What can hang from each mark
sarov: boluf
nitef: fogil
zuki: boluf buto ranetom sivo
mivig: fogil zuve
ranetom: zuki zuve
boluf: zuki
dozu: zuve
rizuven: zuve
mifat: fogil
fogil: mifat nitef
zuve: rizuven sivo
sivo: zuki zuve
buto: zuki

Every row comes from one small tree of marks. The marks that hang from a mark follow it in brackets, in alphabetical order. Every link used is in the known rows. Which tree was each row made from?
In the rows, 128 means zero.
Known rows
zuve{rizuven sivo}: [119 102 126  89 177 138 147 135 131 127 140 103 111 139 205 147 136 126
 125 131 103 133 127 144 131 131 123 107 132 115 118 148  97]
mivig{fogil}: [186 123 129 116  85 160 154 146 136 186 188  96 152 127 186 131 147 142
 107 165  93 144 124 151 106 132 111 100 105 128 155 105 131]
zuve{rizuven sivo{zuki{boluf}}}: [ 83 116 130 112 164 112 131 188 114 129 108 129 135 138 168 140 130 123
 168 137 130 129 124 130 140 146 120 152 129 128  96 151 100]
ranetom{zuki{boluf sivo{zuve{rizuven}}}}: [149 102 129 111 131  99 114 115 111  46 146 179 156 117 117 130 120 108
 102 143 115 123 134 125 140 141 168 142 133 121 107  61 107]
zuki{sivo{zuve{rizuven}}}: [167 104 126  99 146 129 129 148 107 111 172 164 137  93 145 142 130 141
 108 136  99 148 129 129 154 131 184 114  85 154 138  80  80]
buto{zuki{ranetom sivo}}: [198 127 126 138  48 158 136  95 144 161 102 151 107  89 111 132 152 133
 133 134 122 130 150 122 108 123 126 105 144 156 118 150 108]
boluf{zuki{buto ranetom}}: [ 93 164 129 166 139 147 115  99 155 145 125  92 116 137  87 117 132 128
 104 113 145 118 120 122 118 123 127 143 145 130 153 152 162]
zuki{boluf buto sivo}: [119 146 139 120  70  92 155 139 132 115  97 157 122 151  82 106 110 130
 128 131 123  98 132 113 109 131 116  81 150  77 132 173 150]
sivo{zuve{rizuven}}: [166 114 124 106 171 140 127 136 111 141 186 123 147 101 170 144 146 143
 118 134 107 158 113 142 159 129 175 147  82 168 151  52  96]
mivig{fogil{nitef} zuve{rizuven}}: [196  95 123 107 107 124 131 121 104 156 176 117 168 189 231 146 109 190
  78 146  98 106 147 171 115 135  56  89 119 113 114   4 133]
ranetom{zuve{rizuven sivo}}: [118  89 121  78 207 125 132 134 121  77 130 119 117 140 180 144 132 105
 128 128 115 131 128 139 125 121 113 117 129  88 117 128 116]
zuve{rizuven sivo{zuki{buto}}}: [ 58 141 128 137 194 117 130 156 112 125 130 116 116 148 136 145 135 134
 166 125 107 130 119 123 144 148 142 139 132 115 124 207 111]
nitef{fogil{mifat}}: [ 87 149 138  78  82 158 131  74 173 184 159  55 132  79 225 123 140 149
  92 155  97 152 128 153 128 128 106 127  78 138 161 112 105]
buto{zuki{boluf ranetom}}: [194 135 129 146  45 140 137 109 145 188  90 134 131 109 119 124 151 130
 154 134 152 127 143 132 104 124  87 141 160 152 118 107 137]
mivig{zuve}: [180 134 121 124 116 150 146 100 132 165 153  79 140 160 161 114 117 156
  76 119 106 126 117 147 127 114  85 109 119 140 135  44 145]
sarov{boluf{zuki{sivo{zuve}}}}: [144 120 126 181 142 189 119 102 111 163 200 148 124 118 148 122 116 118
 133 117 132 138 117 130 191 126 220 137  73 159 165 116  96]
rizuven{zuve{sivo{zuki{boluf buto}}}}: [ 46 148 138 147 150 105 137 188 104 130 104 143 123 173 114 141 102 139
 168 144 115 145 118 104 128 128  97 124 136 102 116 201 149]
boluf{zuki}: [124 132 125 139 141 196 118  97 143 164 171  81 134 117 173 122 149 125
  97 135 124 129 109 137 144 121 137 144  90 133 157  83 128]
nitef{fogil}: [111 121 133  88  92 175 151 109 155 211 168  72 143 102 204 123 151 132
 105 147  97 126 127 148 115 142 100 108  98 141 153 104 125]
zuki{boluf buto ranetom sivo}: [115 151 140 125  61  68 151 152 149 109  58 162 113 144  47 107 103 128
 126 116 151 101 145 109  88 125 104  87 184 103 116 194 158]
boluf{zuki{buto sivo}}: [ 93 150 131 155 118 162 121  96 138 120 151 129 117 137  96 115 124 129
 103 127 110 102 126 115 134 131 151 107 110  93 153 166 138]
sarov{boluf{zuki{buto ranetom sivo}}}: [107 146 132 191 118 138 126  90 147 155 116 134  91 158  81 117 109 116
 139  86 156 104 130 118 141 119 170 112 167 123 153 220 143]
zuve{rizuven}: [163 105 126  88 148 138 134 122 129 147 149  94 129 120 197 142 160 138
 115 128 113 138 114 145 134 119 138 127 116 132 144  90 106]
rizuven{zuve{sivo{zuki}}}: [ 78 123 127 119 170 160 132 173 108 147 140 109 118 129 177 153 128 140
 143 151  93 175 108 115 141 117 122 125 100 149 118 157 110]
ranetom{zuki{boluf}}: [134 124 129 115 105 130 131  81 141 100 117  94 143 134 153 110 140 103
 103 141 129 116 113 133 116 122 109 141 153  96 121  80 153]
rizuven{zuve{sivo{zuki{buto}}}}: [ 45 149 131 146 176 138 137 163 106 135 138 117 110 156 129 148 119 145
 156 141  90 158 111 107 136 124 119 117 118 118 132 204 136]
mivig{zuve{sivo{zuki}}}: [107 144 119 146 149 152 140 142 118 158 142  87 133 160 145 122 102 146
 116 125 104 131 122 134 140 137  90 129 120 151 101 113 124]
mifat{fogil{nitef}}: [146 120 129 100  83 163 114 119 109 136  88 101 117 100 226 122 164 159
  93 114 143 116 114 161 133 123 120  80 100 144 126  93 142]
zuve{rizuven sivo{zuki}}: [ 90 117 124 110 188 142 126 167 115 134 138 104 123 123 184 149 143 128
 153 133 111 143 118 131 147 142 142 147 116 145 110 159  87]
dozu{zuve{rizuven sivo}}: [127 119 127  90 195 120 135 122 145 119 171 109 102 158 162 142 141 158
 112 132 115 105 128 143 110 140 104  87 102  99 112 166  98]

Write each row's tree
[ 59 149 129 139 186  92 126 168 127 114  93 120 108 146  95 146 127 131
 162 108 130 131 131 117 124 146 133 146 169 140 107 226 121] -> zuve{rizuven sivo{zuki{buto ranetom}}}
[195 110 127 129  49 116 124 114 134 106  72 191 125 103  69 119 130 103
 151 136 160 111 160 115  98 119  91 119 154 112 101 121 139] -> buto{zuki{boluf ranetom{zuve} sivo}}
[110 152 130 198 148 148 123  81 149 184 133  93  98 166 112 117 124 120
 145  83 165 115 116 131 147 118 158 141 159 136 170 190 160] -> sarov{boluf{zuki{buto ranetom}}}
[203 127 129 152  50 155 136 121 109 160 151 197 147  85 109 124 131 135
 150 159 111 135 146 123 142 139 145 125  91 146 130  87 103] -> buto{zuki{boluf sivo{zuve}}}
[196 123 131 133  29 153 142 104 126 163 114 168 130 106 131 122 145 130
 150 153 122 114 146 125 120 130 110 102 124 112 119 125 114] -> buto{zuki{boluf sivo}}
[152 116 123 138 102 130 134 118 137 117  73 157 117 125 104 126 125  96
 165 137 154 120 158 128  94 127  62 138 167 102  92 151 147] -> buto{zuki{boluf ranetom{zuve{sivo}}}}
[134 125 122 129 178 144 107 164  94 147 189 122 156  82 154 146 153 145
 145 137 118 168 105 129 176 140 192 186  64 196 146  64  85] -> sivo{zuki zuve{rizuven}}
[115 147 129 196 155 175 128  64 131 193 169  85 106 170 152 116 134 124
 150  97 143 113 105 136 167 119 171 137 121 109 183 172 151] -> sarov{boluf{zuki{buto}}}
[ 84 152 131 144 132  69 112 159 127  95  72 134 137 133  33 107 118 110
 164 112 180 116 123 104 111 124 104 167 154 112 122 153 182] -> sivo{zuki{boluf buto ranetom{zuve}}}
[162 105 132  99 116  96 132 169 107 103 145 189 151 106 128 133 116 131
 125 140 123 133 136 126 144 137 160 122 105 140 122  78  94] -> zuki{boluf sivo{zuve{rizuven}}}
[ 88 165 135 152 104 110 132 151 120 154 110 115 141 136  97 109 132 135
 165 129 145 118 110 115 132 136 124 150 123 118 140 158 154] -> sivo{zuki{boluf buto}}
[131 125 129 130 154 114 109 186  94 142 156 149 169  95 132 137 137 137
 159 140 141 156 113 127 169 142 170 189  81 180 130  53  99] -> sivo{zuki{boluf} zuve{rizuven}}
[ 99 132 123 128 188  79  96 148 120  79 101 129 129 125  68 138 144 120
 155 102 156 130 122 113 130 126 140 172 144 131 131 150 148] -> sivo{zuki{buto ranetom{zuve{rizuven}}}}
[113 133 135 115  90  57 134 143 140  55  54 176 117 145  23 105  98 104
 129 117 162  99 146 104  86 116  96  97 179  75 115 175 176] -> zuki{boluf buto ranetom{zuve} sivo}
[158 142 129 113  68 132 123  73 131 145 162  82 153 160 235 124  88 202
  61 160  99 137 141 170 120 114  61  98  94 108 127  22 133] -> mivig{fogil{mifat nitef} zuve}
[111 135 125 189 175 137 108  69 139 131 122 110 103 163  86 115 119  97
 149  80 177 114 118 127 142 108 151 154 153 105 165 175 176] -> sarov{boluf{zuki{buto ranetom{zuve}}}}
[195 127 131 138  21 125 139 119 145 159  77 176 119 100  93 122 137 125
 146 139 145 116 158 120 100 127 100 109 161 142 104 146 121] -> buto{zuki{boluf ranetom sivo}}
[115 129 121 117 154 125 106 150 131 109 104 102 132  92 101 120 143 111
 138 118 162 148 113 117 124 114 128 169 119 157 125 103 140] -> sivo{zuki{ranetom{zuve}}}
[157  96 121  81 167 101 114 131 137  91 108 117 123 115 137 140 146 112
 115 112 154 139 129 135 110 110 118 141 147 133 125  85 134] -> zuki{ranetom{zuve{rizuven}}}
[120 156 139 144  84  69 143 161 130 101  95 184 130 123  18 109  89 133
 129 121 146 124 144 106 113 136 137 105 149 136 127 158 149] -> zuki{boluf buto ranetom sivo{zuve}}
[139 109 125 132 165 166 101 132 111 110 199 163 146  96 139 141 131 131
  95 136 109 138 127 129 170 137 195 149  68 154 142  63  84] -> boluf{zuki{sivo{zuve{rizuven}}}}
[150  88 130  73 115  59 119 167 133  53  63 185 127 124  89 130 112 102
 120 117 166 108 151 119  97 115 108 114 166 109  95 110 131] -> zuki{boluf ranetom{zuve{rizuven}} sivo}
[107 115 123  96 172 120 140 135 147  80  90 109 103 129 125 125 115  98
 118 121 142 136 133 127  98 114  96 113 155 111 109 156 141] -> zuki{ranetom{zuve{sivo}}}
[134 118 131 108  79 117 133  97 140  73 105 137 134 131 124 108 123 103
  98 145 121 103 129 121 109 124 124 109 162  85 106 109 135] -> ranetom{zuki{boluf sivo}}
[127 107 119 105 181 104  93 159 121  95 107 117 136  97 117 141 153 113
 143 112 160 146 120 123 133 118 141 178 127 163 117  92 122] -> sivo{zuki{ranetom{zuve{rizuven}}}}
[143 142 121 158 118 153 148 177 118 181 185 103 163 175 153 133  98 154
 109 155  81 139 137 147 115 150  73 118 116 149 106 116 131] -> mivig{fogil zuve{sivo{zuki}}}
[164  96 117 120 161 137 119 103 130 107 105 150 108 117 137 156 149 105
 155 126 132 132 156 136 112 128  99 141 159 122 100 149 115] -> buto{zuki{ranetom{zuve{rizuven sivo}}}}
[ 91 156 132 160 111 136 118 112 151 115 108 134 108 133  56 117 118 125
  98 114 136 103 136 109 115 125 139 113 146 119 139 180 148] -> boluf{zuki{buto ranetom sivo}}
[116 157 138 132  90  81 148 133 150 140  73 120 122 150  75 108 116 130
 132 114 155 114 129 122  95 123  93 115 179 112 132 159 173] -> zuki{boluf buto ranetom}
[ 86 123 125 115 181 116 123 180 130 127 103 112 113 119 142 151 138 123
 153 119 135 145 129 127 125 137 133 152 152 172  94 176  95] -> zuve{rizuven sivo{zuki{ranetom}}}
[155 132 128 117 105 124 138 149 131 119 130 152 125  84  89 122 111 134
 101 128 127 153 135 117 125 123 163 109 115 183 126 108 107] -> zuki{ranetom sivo{zuve}}
[100 133 128 131 142  93 118  62 130  37 107 122 141 162  82 101 126  90
 120 128 139  97 118 120 108 121 103 143 164  39 135 108 197] -> ranetom{zuki{boluf buto} zuve}
[156  99 124 167 173 170 108 110 104 148 197 163 130 121 162 143 123 123
 139 111 130 136 122 137 197 130 227 150  81 161 158 107  79] -> sarov{boluf{zuki{sivo{zuve{rizuven}}}}}
[113 151 128 151 135 123 126  70 118  51 162 145 133 123  68 113 117 121
  97 137  87 124 124 112 139 138 180 121 123 102 141 129 137] -> ranetom{zuki{buto sivo{zuve}}}
